Each row comes from the steps of one path. Every step used is in the known rows, and no mark comes twice. Write the path behind each row, first mark first.
In the rows, 128 means zero.
Known rows:
dalu/milam: [122 131 134 110 109 127 113 124 137 155 172 121 108 153 136 121 120 135
 129 154 122 131 127 131 114 109 118 131 138 127 115 133 132]
gomu/komig/turiza/dalu: [ 85 134 124  93 158 130 105 145 124 185 106 126 126 119 113 130 133 113
 148 111 158 149 109 162 159 154 110 126 159 129 129 159 138]
kigef/tigez/numaf/komig/busumu: [ 81 136 132 124 134  81 114 145 111 141 112 124 201 129 114 123 154 109
 144 130 212 122 101 124 101 131 118 140  91  76 100 148 140]
gomu/dalu/turiza: [141 138 125 112 141 118 125 129 130 132 138 135 153 114 142 109 143 125
 141 100 136 126 115 129 152 117 137 139 168  93 153 130 145]
sibereg/turiza/komig/kigef/tigez/numaf: [114 115 123 135 130  98 151 121 114 105 151 149 174 119  52  97 156  92
 116 114 157 128  70  79 111 156 102 216 170  51 108 147  71]
milam/dalu/gomu/komig/turiza/defa: [119 129 139 107 126 131 116 153 150 190  94  91 109 140  95 108 127 117
 128  33 155 153 112 156 130 134 114 151 156 168 106 144 105]
defa/turiza/sibereg: [138 128 135 124 137 136 108 155 125 157  94 133 123 136 122 143 138 111
 133 203 155 113 152 125 131 150 117 135 111 151 111 148 169]
turiza/komig/kigef/tigez: [ 94 119 116 109 141 101 116 126 113 128 132 129 120 108  75 101 137 107
 114 100 123 139  79 108 133 158 100 187 179  98 122 141  88]
tigez/numaf/komig/turiza: [111 137 113 111 147 125 120 147  99 145  98 111 164 137 140 146 159 118
 150  65 183 142 107 180  94 124 129 139  71 109 114 142 127]
tigez/numaf/komig/kigef: [ 93 140 107 135 138 127 143 132  93 143  88 116 180 132 106 141 150 109
 137  94 150 128 116  69  75 148 117 144 102 102  88 140  99]
milam/dalu/gomu: [133 122 139 130 115 129 126 115 158 154  93 101 122 136 128 112 132 128
 120 137 122 139 114 112 102 130 123 138 115 149 101 112 106]
numaf/tigez: [100 130 127 126 143 122 112 127 105 142 103 116 135 146 148 140 132 111
 133 134 136 122 132 148 131 116 130 113 136 109 112 141 128]
milam/dalu/gomu/komig: [114 132 148 127 115 125 131 115 169 185 102 101 143 128 112 113 139 114
 120 156 131 120 112  78 111 136 118 143 121 160  97 132 106]
numaf/komig: [109 135 123 121 140 122 123 141 106 151  81 114 136 132 148 139 138 116
 143 125 146 133 123 135 106 122 127 129 108 133 122 140 129]
kigef/tigez/numaf/komig/milam/dalu: [102 133 138 114 117  96  89 135 117 145  84 104 180 127 112  95 143  79
 140  98 203 134  69 151  81 169 110 135 128  52 100 134 122]
tigez/numaf: [127 130 122 136 132 134 140 121 129 112 132 132 170 140 115 129 142 123
 129 110 145 121 118 103 108 121 127 133  96  85 107 123 124]
tigez/numaf/komig: [108 141 117 130 148 126 134 136 103 134  85 115 178 144 133 140 156 111
 142 110 163 119 108 113  85 116 126 137  80  93 102 138 122]
kigef/tigez/numaf: [122 134 131 126 132 108 130 127 120 113 134 136 168 130 116 116 154 111
 124 128 170 118  95 126 115 127 111 163 122  72 117 141 124]
kigef/tigez/numaf/komig: [102 140 124 121 143 103 124 144 102 135  86 122 179 134 131 125 163  97
 136 122 187 121  90 135  93 118 105 166 108  76 110 151 125]
tigez/numaf/komig/turiza/sibereg: [122 140 106 113 151 131 112 164  89 167 101  98 165 146 139 164 165 117
 154  78 202 135 127 163  99 123 115 143  80 120 115 155 145]
kigef/tigez/numaf/komig/turiza/dalu: [ 81 134 113  88 171 111  89 160  89 161  54 125 155 130 134 122 160  97
 155  83 209 161  72 198 112 137  95 161 130  64 113 161 139]
gomu/komig: [106 138 138 127 129 127 137 125 137 159 131 126 149 120 112 131 137 115
 129 150 138 111 130  92 137 136 120 132 137 142 125 150 125]
milam/dalu/turiza: [133 138 143 115 101 104 111 129 114 146 107 108 140 126 131 101 135 115
 135 129 122 192  94 122 142 132 144 125 159 126 140 107 128]
gomu/komig/milam/dalu: [102 130 148 119 108 118 103 120 149 169 132 108 154 111  87 101 115  93
 134 129 152 127 105 116 127 183 123  99 159 111 115 129 120]
numaf/komig/turiza/defa: [116 133 113 104 148 127 110 182  90 160  78 103 103 140 134 129 126 119
 149   4 170 163 124 222 126 121 124 138 146 135 132 151 128]
tigez/kigef: [139 129 115 133 141 137 111 133 135 135 114 120 155 121 141 134 123 124
 132  82 119 108 135 106 120 142 124 135 152 152 119 127 118]
komig/kigef: [111 130 117 136 121 127 134 123 113 140 123 127 130 116 102 130 123 126
 124 111 113 134 131  88 114 156 119 141 147 145 115 133 107]
gomu/komig/milam/dalu/turiza: [107 141 152 108  99 103 108 125 135 175 133 107 161 111 100  94 125  97
 140 114 150 159  91 121 140 172 135 111 191 100 137 125 127]
turiza/defa: [128 131 124 126 135 136 125 153 121 124 106 124 110 142 105 115 112 120
 128  61 138 138 136 142 137 119 124 134 171 119 128 133 125]
defa/turiza/dalu: [ 98 123 136 108 160 138  97 146 134 152  60 155 114 131 114 118 122 105
 139 189 134 141 118 140 136 161 115 120 134 113 104 137 159]
defa/turiza/komig/kigef/tigez/numaf: [ 96 121 129 113 155 110 120 133 116 121 112 151 157 119  54  99 155  84
 117 149 147 126  70 101 112 174  97 192 126  73  82 144 106]
sibereg/turiza/dalu/milam: [108 123 136 112 123 125 115 131 143 160 149 145 107 156 120 108 114 118
 139 190 147 152 118 129 123 124 108 142 186  86 114 145 129]
tigez/numaf/komig/turiza/dalu/milam: [ 78 138 110  81 158 130  85 150 104 187 101 114 132 167 144 130 144 117
 163  98 181 168  96 188  92 114 103 132 109  81  93 150 142]
defa/turiza/komig: [115 116 136 107 158 129 111 140 135 125 108 142 110 132  98 110 135 104
 126 168 122 129  98 144 138 147 123 143 110 109 108 125 134]

Write each row's path:
[100 124 141 126 147 130 152 128 162 179  98 138 143 135 112 121 132 112
 129 186 154 109 117  86 120 132 101 166 179 121 103 160 107]
sibereg/turiza/dalu/gomu/komig
[107 138 121 103 145 105 112 152  96 146  95 116 165 127 143 131 169 107
 143  82 209 139  85 202 105 125 110 169 101  93 121 160 131]
kigef/tigez/numaf/komig/turiza
[113 136 113 132 152 131  97 133 109 149  93 108 166 137 161 148 127 104
 136  85 126 102 140 121 123 129 126 120 160 142 101 140 116]
numaf/tigez/kigef
[ 80 129 144 103 168 140 120 139 164 195  43 143 120 132 110 123 134 105
 130 208 139 104 116 105 120 149  98 145 130 147  79 157 144]
defa/turiza/dalu/gomu/komig
[ 84 143 130 133 130 107 142 119 119 155 133 134 197 110  69 122 156  94
 120 132 163 103  98  52 112 167  93 181 153 100  98 166  99]
gomu/komig/kigef/tigez/numaf
[108 134 121 134 123 109 135 121 112 125 129 136 170 117  87 120 148 108
 121 107 153 122  98  84 104 158 100 178 149  89 104 148 103]
komig/kigef/tigez/numaf
[107 126 139 117 126 127 137 118 170 165 135 118 137 118 112 123 118 124
 119 115 151  75 127 132 101 144 108 134 153 140 100 146 111]
dalu/gomu/komig/milam
[141 129 116 113 131 137 105 155 111 160 137 108 116 129 136 154 139 134
 140  95 167 138 141 180 141 133 121 135 127 155 141 149 149]
komig/turiza/sibereg
[ 90 129 142  90 147 136  80 143 144 178 102 148  91 157 120 112 115 111
 141 217 135 146 116 145 122 143 104 121 141 115  88 141 164]
defa/turiza/dalu/milam
[129 131 146 110  93 102  98 130 127 142 127 109 141 122 121  90 117 114
 137  97 142 179  91 155 129 163 143 108 185  96 140 104 131]
komig/milam/dalu/turiza
[129 131 123 109 134 138 106 117 153 152 190 132 116 138 130 111 126 128
 136 138 137 100 130 128 127 112 119 128 140 100 118 138 148]
gomu/dalu/milam
[ 91 131 125  96 139 132  94 130 135 168 129 130  95 159 126 114 112 126
 139 155 127 152 116 131 124 122 104 120 166 100 108 137 143]
turiza/dalu/milam
[105 130 126 124 116 104 126 129 115 141 124 134 130 107 100 117 134 113
 117 124 141 131 107 107 120 161 103 170 173 125 124 152 107]
komig/kigef/tigez
[134 104 142 124 111 109 113 125 150 121 156 121 132 125  74  76 114  90
 128 119 145 150  74 141 129 177 131 136 175  55 124 107  95]
sibereg/turiza/komig/milam/dalu
[115 108 131 105 123 117  91 122 142 125 139 106 117 125  79  81 112  98
 128  81 127 150  77 147 128 173 128 114 152  74 119 101 107]
turiza/komig/milam/dalu
[105 130 130 122 119 121 103 132 117 143  85 101 180 138 109 110 133  90
 147  86 179 139  90 131  78 167 127 105 100  63  92 117 120]
tigez/numaf/komig/milam/dalu
[102 118 137 107 163 140 114 141 157 162  43 146 102 139 126 119 126 120
 128 192 135 125 120 139 108 141 106 144 124 135  81 138 145]
defa/turiza/dalu/gomu
[129 117 140 119 104 126 109 116 165 146 110 104 119 130 118  97 113 122
 120 104 141 126 110 147  93 155 121 120 141 120  96 109 110]
komig/milam/dalu/gomu
[115 148 146 108 101 106  96 140 124 196 137  89 162 118 103 114 133  95
 143 128 172 150 114 102 142 171 126 116 197 117 136 138 145]
gomu/komig/milam/dalu/turiza/sibereg
[ 77 128 131 100 153 135 117 124 162 178  99 125 127 124 104 113 108 114
 130 119 155  94 114 125 111 156  94 127 182 108  93 150 125]
turiza/dalu/gomu/komig/milam
[132 125 119 108 137 134 112 165 114 135 118 119  94 138 116 122 116 131
 135  13 153 159 129 209 147 127 126 136 164 142 139 138 127]
komig/turiza/defa
[117 129 134 109 137 128 136 135 153 181 126 113 126 122 137 138 146 139
 127 102 151 111 125 163 122 122 114 156 120 178 114 153 113]
dalu/gomu/komig/turiza
[116 103 151 100 133 125  93 132 173 144  95 116 106 131  87  82 116 100
 119 150 133 128  80 168 102 173 119 136 122 106  77 105 115]
defa/turiza/komig/milam/dalu/gomu
[132 142 127 114 127 112 128 165 100 128 111 123 118 142 122 107 120 127
 133  43 133 176 120 145 149 104 136 146 204 116 148 127 131]
dalu/turiza/defa
[104 123 117  95 154 134  95 146 118 157  98 131 102 128 130 127 124 129
 146  88 154 168 109 193 148 142 117 125 148 116 131 138 140]
komig/turiza/dalu
[ 99 127 124  78 140 137  81 142 127 180 143 126  83 151 136 119 117 134
 148 114 146 172 111 200 133 127 108 123 164 117 119 142 146]
komig/turiza/dalu/milam
[117 122 127  92 132  99 109 134 118 115 161 121 124 123 111  92 120 119
 132  68 128 157  79 171 141 141 135 133 200  71 146 110 117]
dalu/turiza/komig/milam
[111 115 129 128 123  92 137 130 120 127 155 142 134 109  67  94 141  98
 115 139 143 136  77 103 132 166 103 206 201  98 129 151  77]
sibereg/turiza/komig/kigef/tigez
[110 126 133 120 121 123 117 122 144 153  78  91 169 144 125 109 136 105
 134  85 174 122  91 127  49 146 117 125  92  85  70 117 104]
tigez/numaf/komig/milam/dalu/gomu
[110 130 112  95 154  95 114 129 111 134 157 136 139  93  83  83 154 103
 127  71 135 143  68 110 156 144 112 196 221  73 148 144 106]
gomu/dalu/turiza/komig/kigef/tigez
[107 146 150 103 105 106 104 156 127 172 117 104 142 126  80  80 109  91
 140  40 151 169  98 135 150 162 130 118 238  95 134 131 121]
gomu/komig/milam/dalu/turiza/defa
[141 139 137 117 104 110  99 146 107 167 113  95 140 137 128 123 146 114
 139 136 141 186 120 105 145 134 134 131 163 130 142 120 150]
milam/dalu/turiza/sibereg
[ 75 138 129  77 142 131  87 140 134 212 150 123 103 145 119 125 128 120
 149 135 152 153 112 165 142 136 102 129 169 133 113 163 143]
gomu/komig/turiza/dalu/milam
[140 144 126 116 124 115 120 151 103 155 130 111 140 133 147 140 143 129
 137 135 141 156 137 118 144 112 131 146 170 135 150 136 156]
dalu/turiza/sibereg
[ 99 119 124 115 148 124 119 135 124 136 110 143 113 120  71 110 129 100
 122 154 104 137 103 107 123 177 117 157 131 130  97 133 110]
defa/turiza/komig/kigef
[109 117 118  93 158 135 110 140 142 166  84 124  92 134 141 128 126 141
 136  90 149 148 111 197 123 127 110 146 142 138 113 139 127]
komig/turiza/dalu/gomu
[ 89 130 145 130 127 110 139 124 170 176 144 120 162 125 102 130 130 139
 126 158 155  96 146  82 121 127 119 129 112 165  93 144 126]
dalu/gomu/komig/busumu
[107 141 141 103 106  95  94 143 105 167  86  93 145 126 139  99 128 101
 150  96 162 182  87 159 108 155 140 108 171 101 132 118 128]
numaf/komig/milam/dalu/turiza
[124 129 137 110 119 132 108 139 152 215 116  80 128 129 119 139 151 122
 132 132 170 132 128 134 125 141 110 154 124 189 108 152 129]
milam/dalu/gomu/komig/turiza/sibereg
[130 127 116  98 163 115 118 130 132 119 156 132 137 117 118  94 147 117
 136  78 117 137  84 128 161 109 136 152 172  65 152 120 128]
gomu/dalu/turiza/komig
[119 105 134 103 125 119 104 114 169 137 128  98 105 132  93  84 114 114
 118  82 126 135  80 148 103 152 119 134 144  84  98 102  93]
turiza/komig/milam/dalu/gomu
[ 95 119 141 118 136 127 140 127 172 176 116 139 139 124 101 109 112 107
 130 160 175  93 117 121 112 162 101 148 205  99 100 157 109]
sibereg/turiza/dalu/gomu/komig/milam
[ 89 136 132 132 131 112 156 113 144 162 117 127 184 116  79 123 161 110
 111 131 162  84 102  49  87 145  85 204 144 125  76 166  82]
dalu/gomu/komig/kigef/tigez/numaf
[114 129 104 104 157 114 123 124 116 128 152 132 141 106  90  94 144 111
 134  65 108 144  89  95 151 141 128 164 192  83 137 126 106]
gomu/dalu/turiza/komig/kigef
[ 91 139 136 123 125 106 147 118 144 183 110 123 141 105  97 124 144 115
 107 146 141  96 112  76 106 151  86 195 174 166  98 172  90]
dalu/gomu/komig/kigef/tigez
[ 93 113 127 116 141 105 114 133 138 122 165 125 139 128  80 109 122 132
 132 112 132 141 109 115 149 134 136 118 117 105 117 115 126]
turiza/komig/busumu
